Each row comes from the steps of one path. Every step used is in the known rows, and no mark comes twice. Write the path behind each row, first mark first.
Known rows
T/U/K/C/X: [ -5   2  -2   5  -8  -2 -38 -13  13   2 -10  -3  -5  19   5 -32  15  25
 -25  -1   3  27  -6  17  -2  -3   4   5   5   6 -11  -7  14  20  10 -11
  -7   7 -29 -22   5 -14  10 -13  24]
X/C/K: [ -9   3  -4  18  -4   3   5  11   6  -6  -8   5   6  -5  14 -41  11  13
 -12  23   5  30 -11   8  -1   2  11  10   3   3   5  -1  22  -2  -7   8
  -2  -7 -20 -20   3 -10   1 -15  22]
K/C/B: [ -7  -3  -4   9   5  11  -2 -22   9  -8  -8   8  -7   0  18 -40  16  13
 -20   8   9  22  -5  15  -6  -1  12  23   1   2  -5  -6  21 -13   5  -4
   2 -13 -19 -26  10 -11  12  -8   1]
T/J/K/V: [ -6  15 -16  13  -4  10 -18  -6  15 -27  -9   3   6 -12  27 -37  21  -4
 -18  -9   3  30  -9   5  -2  -2  24   0 -31  -1 -21  -3  21  -4   9  10
  15 -16 -12 -18   0  11  21  -6   0]
B/M/K/X: [-13   6  -6   0   4  20 -10  -7  12 -22  -3   3  -3   2   6 -29  35   1
   9 -11   2 -22 -11   5   3   3  18  15  27 -10 -10   1  12   8 -18 -12
   6 -15 -23 -18  10  11   8  -7 -14]
T/C/X/K/M: [ -6  -6  -9  10 -10  -2 -18 -18  13  -5   9   1  19  20  15 -27   0  20
   7   6  13  16 -16  13   2  -2  -2   6 -10  -1  -8  -6  20 -18  14   1
   6 -17 -15 -23  -8 -10   0  -7  32]
V/C/K: [-19   8  -5  17 -20   1  -3  11  14   8 -10   2  11  10  19 -37  18  -4
   5  18  19  25 -11   6   0   0  11  12  -2   1  -4   0  26   6  -6   7
  -6  -6 -24 -16  10   0   3 -17  16]
B/M: [ -6  17  -7   5 -14  16  -8  -5  13 -15  -4   8  12  -2   9 -30  34  -1
   6   2  18   8  -7   6   8   2  25  14  17 -12  -4   9   9   3 -11  -4
   6  -7 -17 -17   4   0   4 -15   4]
C/T: [ -4  14 -14  10  -1   5  -3   4   9  -3   4  10   7  10  17 -16   7   8
  -3   9  14  17 -13   2  12  -5  16  17  -1   2  -5  -1  20  -3   0   0
   6 -17 -30 -21   3  -4   0   7   1]
V/C/T: [-22  13 -17  16 -10   2  -5  11   9   7   4   7  11  21  12 -18  20   2
   2  13  15  22 -15   7  13  -3  13  15  -3   1  -1   0  25   5  -3   5
   0 -17 -34 -21   9  -4   2   4   2]
B/M/K/C/T/U/X: [ -8  11  -8   7   9  11   4  -8   0   1  -1   1  -2  32   1 -26  34  10
 -18 -10  -2   4  10   0  15  -2  14  -4  19   0 -22  -4  16  21   2 -22
 -12   1 -31 -20   6 -23   5   3  -7]
B/M/K/X/C/T: [-21   0 -18   8  18  16   2   5   0 -17   9   5  -2  11  -2 -24  34  17
  -5   5  -9  -3 -18   7  15   1  11  10  26   1   4  -1  17   2 -20   0
   0 -17 -27 -23   6  -3   1  10  -4]
B/M/K/J/T: [-10  13 -16  -7   1  17  -4   2   7 -18  11   8  -5  -9  14 -10   5  -4
   6 -13  14  26 -18   8  12   2  28  15   8  -7 -18   8  12  -3   1  -3
  14  -6 -22 -26  -5 -19  11 -13 -16]
T/J/K/X/V/C/B/M: [-19 -19 -24   4  -3  17 -17 -29  19 -23  -8   7   6  -5  23 -35  47 -23
   1   0   0   9  -5   7   3   1  23  12  18   0   9  -4  26   0 -12  17
  -3  -4  -3 -18  11  13   8   7  -1]
V/C/B/M: [-22  -2 -11   5 -16  18  -3 -17  18  -4  -5   9  13   3  13 -37  40  -8
   9  11  20  10  -4  11   7   2  23  16  15  -6  10   4  17   5 -12   7
  -6  -3 -16 -20  10  -2   4 -11  -1]
V/K/T/U/X: [ -9  16 -10   7  -8  -3   7  -5   5  -5  -6  -4  -2  13  -2 -26  -3  11
 -14  -1  15   8  12   7  -5  -3  11   7   7  -8 -21 -14  15  33  -4  -1
 -10   3 -39 -17   5 -20   3 -20  13]
X/V/C: [-19   7 -13  23  -7  -2 -12   3   8 -13 -10  -2  10   4  14 -24  29 -14
  -4   3   6  29  -7  15   2  -1  13  12  -6 -16   5   2  23   6  -3  -1
  -6 -16 -24 -20  21   6  -1 -13   6]
T/C/V/X/K/M/B: [ -7   3  -8  25 -21  16 -12 -27  -1  -7   2  -7   9  14  18 -37   9  -1
  -8   3   3 -15 -19   2  -7   0   3  13 -29 -15 -17  -6  20 -13   8  23
  -3 -14 -10 -21   4  -7   2   4  27]
J/K/M/B: [-14  -3  -8   7 -16  16   0 -28  11 -15   0  11   8  12  20 -26   9   1
   2  -1   3  -7  -6  -1   2   8  18  13 -23 -11 -20   0  15   0  10  28
  14 -18 -10 -13   1   5   1  -7  11]
V/C/X/K/M: [-21  -8 -11   9 -17  -3 -20 -10  14 -10   8  -2  21  10   9 -26  12   4
  19  12   5  14 -11  20   4  -2  -5   5  -7  -6  -9  -6  21   0  10  10
   1 -19 -19 -21  -4   0  -4 -13  33]
T/C: [ -3  18  -5  17 -12   6 -11  -6  14   3  -4   7   5  25  16 -31  13  20
 -11   2  27  25 -15   5  -2   0  16  18  -8  -1  -3   1  21 -14   2 -10
   7 -11 -22 -22   9 -15  12 -14   1]
B/M/K/T/C/V: [  5  24 -15  15 -19  17  -1 -18   9   0   4  -2  -4  19  13 -44  21  11
 -11 -19  28  36 -24  13 -12  -3  20  12   2  -4  -9   3  22 -11 -17  -9
  -2  -9 -14 -29  19 -21  16  -9 -20]
V/X/C/T/U: [-14  14 -15  21  -2   9 -19   3  -2  10  -2   0   0  23   1 -29  16  17
 -27  12   4   7 -15   4  11  -2   9  13  -3   9  -2 -13  20  14  10   3
 -10  -9 -32 -19  -2 -10  -9   8   5]
X/K: [ -6   7  -6  12  -2  -1   0   3   6 -32  -2   3   6  -1  27 -22   9  -4
   1  10   6  18 -10  11  -2  -1  16  15   5  -8  -9  -2  14   7   8  -5
   2 -22 -20 -16  -6   2   1 -16  20]
X/K/V: [ -7  16 -12  21   8   8  -2   4   5 -34  -6  -8   6  -6  23 -35  14  -1
 -10   3  -1  22 -10  15   1  -4  14  -2 -17 -12 -17  -2  12   2  11  -1
   1 -21 -21 -20  -1   8   8 -15  23]
K/V/C/T/J: [-17  17 -19  15  -2   8 -19  21  11  -8   6   2   9  -5  10 -24  32   1
 -13   6   5  35 -13   9  10  -2  15   7 -29   0  -9  -4  31 -12   5   7
   4 -14 -26 -27   5  -2  15   7  -2]
U/T/J/K: [ -8   8 -18   3 -16  -2 -20  -1  14 -29  -5  12   9  -8  27 -22  12  -4
  -7  -4   6  34 -12   9   3  -3  30   7  -5   5  -6  -2  28 -10   3   6
  15 -21 -16 -11  -7  15  12   2  -3]
T/J/K: [ -6   8 -12   3 -16   1 -18  -9  18 -23  -7  14   5  -7  29 -25  14  -6
  -7  -2   9  28 -10   1  -6   1  29  16  -9   6 -13  -1  24   0   7   7
  18 -17 -10 -14  -5   7  16  -6  -6]
V/K/T/J: [-10  16 -12  -2 -11  -2  -5  14   7 -24   4   6  -1 -24   5 -14   3   6
 -13   0  17  33 -15  18 -12   1  18  24  -3 -12 -19  -8  27  -1 -14  11
  12 -11 -26 -26  -4 -11  15 -19   2]
K/C: [-11  14  -3  15  -1   7 -10  -3   5 -14  -3   2  -4   2   8 -32  22  15
 -20   0   6  27  -9  14  -4  -1   8  19   1  -5 -19   0  17 -11   4 -11
   8 -16 -28 -26  11  -9  16 -17   9]
T/C/K/M: [ -3   9  -6  13 -13   7   0  -3  15  12   1   4  18  22  18 -39  -4  19
   6   5  28  14 -18   6   4   2   2   7 -20  -1 -12  -1  27 -26   6   1
   7  -8 -18 -20   5 -14   0  -8  20]
U/K: [ -4  13  -2   5  -4  -2 -11   7  11 -22 -11   3   9   1  16 -20   3   1
   0  -1  12  11 -10  10   2  -1  22   5   3 -13  -5   5   9  28  -5  -5
   2   1 -31 -12  12  -1   5 -17  17]
X/V/K/J/T/U: [ -4  14 -21  -1   0   0  -7   5   4  -3  -5  -1 -10   1  15 -10 -21  -1
 -22  -9  16  33 -10  13   8  -1  22  18 -12  -9 -14 -10  17  12  18   2
  -1   1 -24 -22  -4 -16   0  -4   5]
X/V/K/J: [ -9   4 -11   2   0  -7   2  12   0 -17  -9  -1  -1 -14   9  -9 -23  -8
 -11  -4  10  34 -12  19  -2   1  13  24   1 -23 -12  -6  27   5  -7  10
   2 -11 -26 -26   7  10   2  -4  11]
K/X/V/C: [-25   1 -15  23   3   2 -19   1   9 -16 -10  -6   2   4  10 -28  33 -12
  -1   4   1   8  -6  12   2  -3   6  16   5 -12   4  -5  21   4  -6   4
  -5 -16 -27 -21  26  13   2  -8  13]
M/K: [ -6  12   3   3  -3   6  -1   1   7 -15  -6   7   2   3  14 -22  15   4
  -1 -10   8   8 -12  10  -1   5  22  15  -2 -12 -10   5  18  11  -4 -19
   7 -21 -22 -18   6   2   4 -18 -25]
X/V/K/T/U: [ -6  16 -15   9  -4  -1   4   2   2  -9  -9  -6  -7  10   7 -20  -7   8
 -23  -9  18  30 -11  24  -6   0  16  15  -3 -16 -11 -13  19  20   0   1
  -9  -6 -26 -21   3  -8  -5 -18   7]

Write each row's path
[-10   0  -8   4   0  21   0 -25  11 -11  -6   9   0   0  11 -40  37   6
 -10   5  11  16  -5  16   5   2  20  17  19  -4  -5   1  14 -10  -8  -5
   0  -4 -13 -25   7 -10  10  -9   2] | K/C/B/M
[  0  13 -12  27 -22   3 -20 -14   2  -8  -3 -10   5  11  24 -39   8  -7
 -13   4  12   6 -23   2 -12  -9   6  13  -6  -2 -11  -6  22  -2   0   2
  -8 -15 -18 -19   7  -5   6   1  17] | T/C/V/X/K
[ -7   0  -9  21 -20  17 -13 -24  -1 -16   2  -7   8  -8  17 -35   8 -11
  -3   5  -4 -23 -13   3  -5   1   3  15 -24 -19 -20  -5  17  -2   7  28
  -2 -18 -12 -19   4   4  -3   3  29] | C/V/X/K/M/B
[ -6  18 -16  11 -16   7  -6 -15  10  -7  -3   4 -10  29  23 -32   3  13
 -16 -10  25  37 -10  13  -8  -1  22  16  -3   9 -20 -12  14  18  14   4
   2 -14 -25 -16  -3  -9   2 -20  -2] | J/K/T/U
[-14  13 -18  21  10  13 -27  14  -2 -16   7   1   7 -20   1 -27  29   7
 -30  11 -10  18 -19   6   7  -4   9   4 -22   0  -6  -6  27 -15  -3  15
   5 -13 -26 -28   0  -6  10  12   7] | K/V/X/C/T/J
[-26  19 -12  26  -9  10 -14   8  12  -6  -7  -5   9   7   7 -40  32  -2
  -5   3  10  25  -7  16   3  -1  11   3 -23 -12 -12   2  20   6   2   3
  -2 -14 -30 -23  18   6  15 -19   8] | K/V/C
[ -9  12 -14  16   0   2   6   3   1 -37   9  -2  -4   0  23 -19   6   6
  -3   5  13  37 -16  23 -11  -4  15  19  11  -5 -15  -7  13  -1  -1   5
   4 -24 -28 -24  -6 -11   2 -27  23] | X/K/T
[-13  -6  -5  -1   0   2  10 -17  10  -5 -12   7  -4  -2  11 -32   2  12
 -22   8   9  14  -8  17  -8   1  12  22   4  -8  -8  -8  25   2  -6   0
  -1  -8 -24 -25   9 -11  14  -7   3] | V/K/C/B
[  0   0 -15   9  -4  12  -1 -29  17   6   0  12   2  15  29 -31   3  16
 -12   9  27  20 -14   0   2  -4  23  18 -11   9   8  -3  16 -21   9  -1
   7  -3 -15 -22   3 -35  11  -5  -6] | J/T/C/B
[-15   0 -11  18  -8   1  -1   4  11   0  -4  -2  22   4  13 -34  10  -9
  11   6  11  18 -11  13   6   1   2   2 -17 -11  -6  -2  30 -10   1  10
  -3 -11 -18 -19  14   4  -8  -9  24] | X/V/C/K/M
[ -2  17  -1   5  -9   1 -14   6  10  -8 -16  -1   4  17  15 -27   2   7
 -11  -7  17  11  -6  11   2   1  23   4  -5  -7  -7  -2   9  38  11 -12
  -6   6 -30 -10   6  -5  -1 -17  13] | T/U/K
[ -8  13  -2  -2  -6  16  -1  -1  10 -19  -4   9   6   3  10 -23  34  -4
   7 -13  10   3 -14   9   7   7  29   9  16 -16  -7  11  15  12 -16 -18
   4 -14 -15 -17   4   1   4 -17 -23] | B/M/K
[ -2  17 -22  -2 -18   1  -3  -1   8  -2   4   2  -6 -21  13 -21 -30  -4
  -9  -2  22  30 -17   6  -2  -6  18  23 -12  -6 -20  -2  19   1   2  15
   9  -2 -27 -27   6 -18  16   1   5] | C/V/K/J/T
[-10  -6 -11   4   4  16   7 -21   7 -27  -2   4   2   1  21 -36  34   1
  -8   7   4  17  -7  19   2   1  18  13  26  -5  -6  -1  15  -5  -4  -4
  -5  -9 -13 -25  -3  -9   7 -10  15] | X/K/C/B/M
[ -9  -3 -11  10   1  13   4 -21   2 -18   8  -2   6   9  18 -19   6   1
  -3   8  -7 -18  11  -3  11   1  12   1 -23 -12 -23  -8   4   9  29  15
   0  -4 -18 -13 -12 -27  -3  -8  33] | J/T/U/X/K/M/B
[  5  20 -21  23 -27   6  -7 -30  13   1  -1   0  -5  25  27 -48   1  13
 -17 -13  33  49 -21   7 -18  -7  16  15 -11   9 -13  -6  23 -12  -2   7
   3 -13 -15 -24  18 -18  19  -4  -1] | J/K/T/C/V
[-18  -6 -20  -2   7  21  -7 -12  -3 -15   8   7  -5 -13   9 -19  10  -5
  -8  -1   0  11 -22   9   7   3  22  15  11   0  -3   2  15  -1  -9  12
   2  -3 -19 -27  -3 -27   4  -5 -13] | V/X/C/B/M/K/J/T
[-11  12 -13  -1  -5  -2   0  -1   7   2  -3   0  -2   5   4 -17 -17   3
 -12   1  14  10  14  -3   6  -4  16   9  -2  -4 -25 -11  13  25  12   2
  -4  11 -35 -18  -2 -28   8  -8  13] | V/K/J/T/U/X
[  0  14 -15  17 -21   4 -12 -28  11  -8 -10   0  -7   4  25 -52  13   1
 -24  -9   8  37 -11   7 -13  -7  11  15  -8   5 -22  -3  22  -3   5   0
   4 -17 -14 -23  20  -2  23   2   2] | J/K/C/V
[ -7  15 -19  18 -14   4  -1 -19  11  -7   4   6  -5  39  26 -30   6  18
 -11  -9  30  46 -21  10 -10   0  19  15  -2   9 -12  -5  20 -11  -4   6
  11 -16 -23 -22   5 -20  14 -20   1] | J/K/T/C
[ -3  13 -11  24 -15   5 -11  -7   7  -8  -8   1   2 -14   7 -53  15   9
 -20   9   8  32  -9  11 -12  -5  10  16  -8  -2   5   0  19  -1  -2   3
  -1 -13 -16 -25  22  -6  10  -3   8] | X/C/V
[-23  -1  -7  14   2  15   2 -10  13  -4 -12   1   4   8  16 -40  26  -3
  -6  -1   6  16  -8  17  -1   2  17   3 -22  -8  -1  -1  25  10  -1  -1
  -8 -15 -21 -24  18   4  11 -12 -20] | M/K/V/C/B
[-11   6 -19   1 -15   2 -19  -6  17 -24   3  10  20  -8  19 -25   3   1
   7  -9   9  19 -13  13   9  -1  19   3 -20  -2 -15  -3  27 -22  13  10
  19 -23 -15 -14  -5  12   5   4   5] | U/T/J/K/M
[-18  -1 -20   6  12  11 -18  12   7 -21   6   1   4  -5   8 -12  48 -12
  -3  -7  -6  11 -16   7  14   0  19   9  11  -8   1  -2  31  -6 -16  -1
  -1 -12 -19 -26   9   5   6  16 -16] | B/M/K/X/V/C/T/J
[-11  13  -2   9   4   0  -9   4   3 -23  -8  -3  -1   5  12 -27  14  12
 -19  -6   4  23 -10  18  -2  -2  13   6   6 -10 -18   2  13  13  -2 -12
   3  -1 -34 -21  15 -13  13 -19  22] | U/K/C
[ -5  14  -4  12   1   4   2  -7   2  -9  -3  -1  -6  18   6 -28  12  13
 -14 -12   9  10  12   7  -4  -3  14   6   6  -3 -20 -10  12  26   3 -15
  -8  -5 -33 -20   5 -21   2 -23  -9] | M/K/T/U/X
[-22  13 -10  23   6  23 -15   0  -4 -22  -5  -8   8  -5  -8 -40  44  -1
 -18  -3 -15  -5 -19  14   5   1  14  -8  -1 -17  -7   5  14   9 -18   3
  -7 -11 -21 -20  10   1   5 -13  -4] | B/M/K/V/X/C
[-15  10  -8  -2 -13  -1   4   1  14  -4  -3   5  20  -2   0 -21 -14   7
  11   1  18  -8 -12  15   5   3   9  12 -14 -24 -19  -1  21   5  -4   7
  10 -15 -25 -17   5   3   1  -9  12] | V/K/M
[-11  21  -4  20   0  16 -23  -2   3 -13  -8  -9   5  -2   7 -33  21  -8
 -13 -13  -3 -15 -18   6  -1  -4  12  -1 -20 -15 -22   1  17  11  -8  -3
   0 -18 -26 -18  12  11   8 -12 -16] | M/K/V/X
[-11   6  -6   7   5   4 -19   2  12 -24 -10  -4   0  -1  11 -28   8   6
   3  -1   5 -16  -8   6  -2  -6  10  11  15  -8  -7  -2   8  22  -9   0
   5  -3 -34 -15  16   9   8  -9  23] | U/K/X
[ -9 -14  -5  10 -10   8 -13 -23   8 -18   6   2  10   3  14 -21  12   8
   3  12  -5  -6  -5   8   0   4   6  13 -15 -14 -11  -5  14  -5  12  24
   5 -18 -11 -19 -10   0  -4  -7  35] | C/X/K/M/B
[ -6  14  -5   2  -5   1 -17  16   6  -8  -9  -3  -6  10  13 -21 -16   6
 -10 -10  22  33  -7  18   0   1  17  16  -2  -4 -16  -7  15  28  17  -3
  -3   6 -34 -20   4  -1   0 -10  15] | T/U/K/J
[-16 -14 -21  18  -1   1   3 -35   9  -7 -11  -1  -2  25  24 -36  18 -11
 -14   0   8  30  11  12  -6  -4  16   4  -1   5   3 -16  23  24   4  14
 -20  -2 -22 -17  17 -11  -3  -8   4] | J/K/T/U/X/V/C/B
[ -8   9 -15  13   2   1  -1 -19   6   2  -6   3  -3  37  15 -30  13  12
 -23  -1  -1  15  13  -7  10  -8  10   0   5  16 -26 -13  18  18  15  -6
  -7  -3 -34 -14   3 -17   8   7  11] | J/K/C/T/U/X
[-12  22 -11   4 -15   1   3   4   6   0  -5  -2  -7  18   4 -24  -7  18
 -17  -5  26  24 -12  21  -6   2  17  19  -2 -11 -17 -14  17  24   1   1
  -3  -6 -32 -21  -3 -10   2 -21   4] | V/K/T/U
[-17   8 -18  12 -13   2 -41  -8  20   7  -5  -8   6  18   8 -34  19   8
 -10  -1   6  26  -7  12  10  -7  12 -14 -24   3  -4  -5  11  31  12   5
 -12  12 -32 -22   7 -18  12 -13  24] | J/T/U/K/V/C/X
[-11  11  -5  -5  -3  16  -3   8   4 -17   1   7  -2  -3   8 -17  11  -3
   5 -16  15  25 -14  16   3   8  23  21  17 -12 -18   5  19   2  -7  -8
   6 -12 -22 -25   3   6   6 -11 -17] | B/M/K/J
[-21   2 -10  19   9   7 -13  -1   5 -21  -2   2  -5  -6  -1 -39  24  19
 -11  14  -3   3  -6  10  -3  -1   2  21  14  -2   4  -6  13  -3  -6   5
   5 -17 -27 -23  13   1   7  -9  20] | K/X/C
[ -7  20 -11  13   2   8  -9   2   4  10  -1   1 -10  31  10 -29  15  25
 -28  -2  12  28 -11  10  10  -2  10  15  -4  10 -17 -11  21   0  22 -14
  -3 -11 -32 -25   0 -14   3   4   1] | K/C/T/U
[-10  15 -19   2 -10   0   0   1   8   4   5   6  -2  15  13 -12 -22  16
 -11  -2  31  35 -22   7   2  -1  18  21 -10  -3 -16  -2  20 -14   3   5
  12  -2 -29 -28   0 -34  16  -7   5] | V/K/J/T/C
[  0  17  -8  20  -1  12  -3   7  12  -6 -11  -5   8  -6  22 -48  11   5
 -11   6  10  22 -10   5   3  -4  13  -2 -24  -4 -15   0  20  -5   0   6
   0  -7 -21 -20   8   4  10 -13  17] | C/K/V
[  4   6 -16  18  10   2  -8 -15   5 -14 -11  -3   3   1  20 -21  11  -6
 -19  -2  -1  12  15  -7  11  -7  18  -1  -5  -7  -4  -4   8  13  16  -8
  -7   4 -22 -16  10 -21  -2  -7  11] | J/T/U/X/V
[-16   5 -20  21   3  -1  -5   8   5  -3   0   1  10  16  15 -13  22  -8
  -4   8   4  31 -13  10  14  -5  12  11  -4  -7   6  -1  27   1  -3   4
  -6 -17 -30 -24  18   1  -5   8   5] | X/V/C/T
[-11  -7 -10   8   1  18   3 -24   8  -8 -11   8   9   5   2 -45  37   8
 -14  14   4   4  15   6   8   2  20   6  20   1  12  -5  10  15  -3   0
 -14   9 -15 -17   5 -18  -2  -6   9] | T/U/X/C/B/M
[-18  -3 -14   9   4  22   4 -16  -3 -23   7   2  -4  -1   1 -30  32   4
 -11  -4   2   7 -22  23  -6   5  17  12  23  -6   0  -3  17   7 -30   8
  -6 -12 -21 -26   5 -18  -1 -20 -15] | V/X/C/B/M/K/T
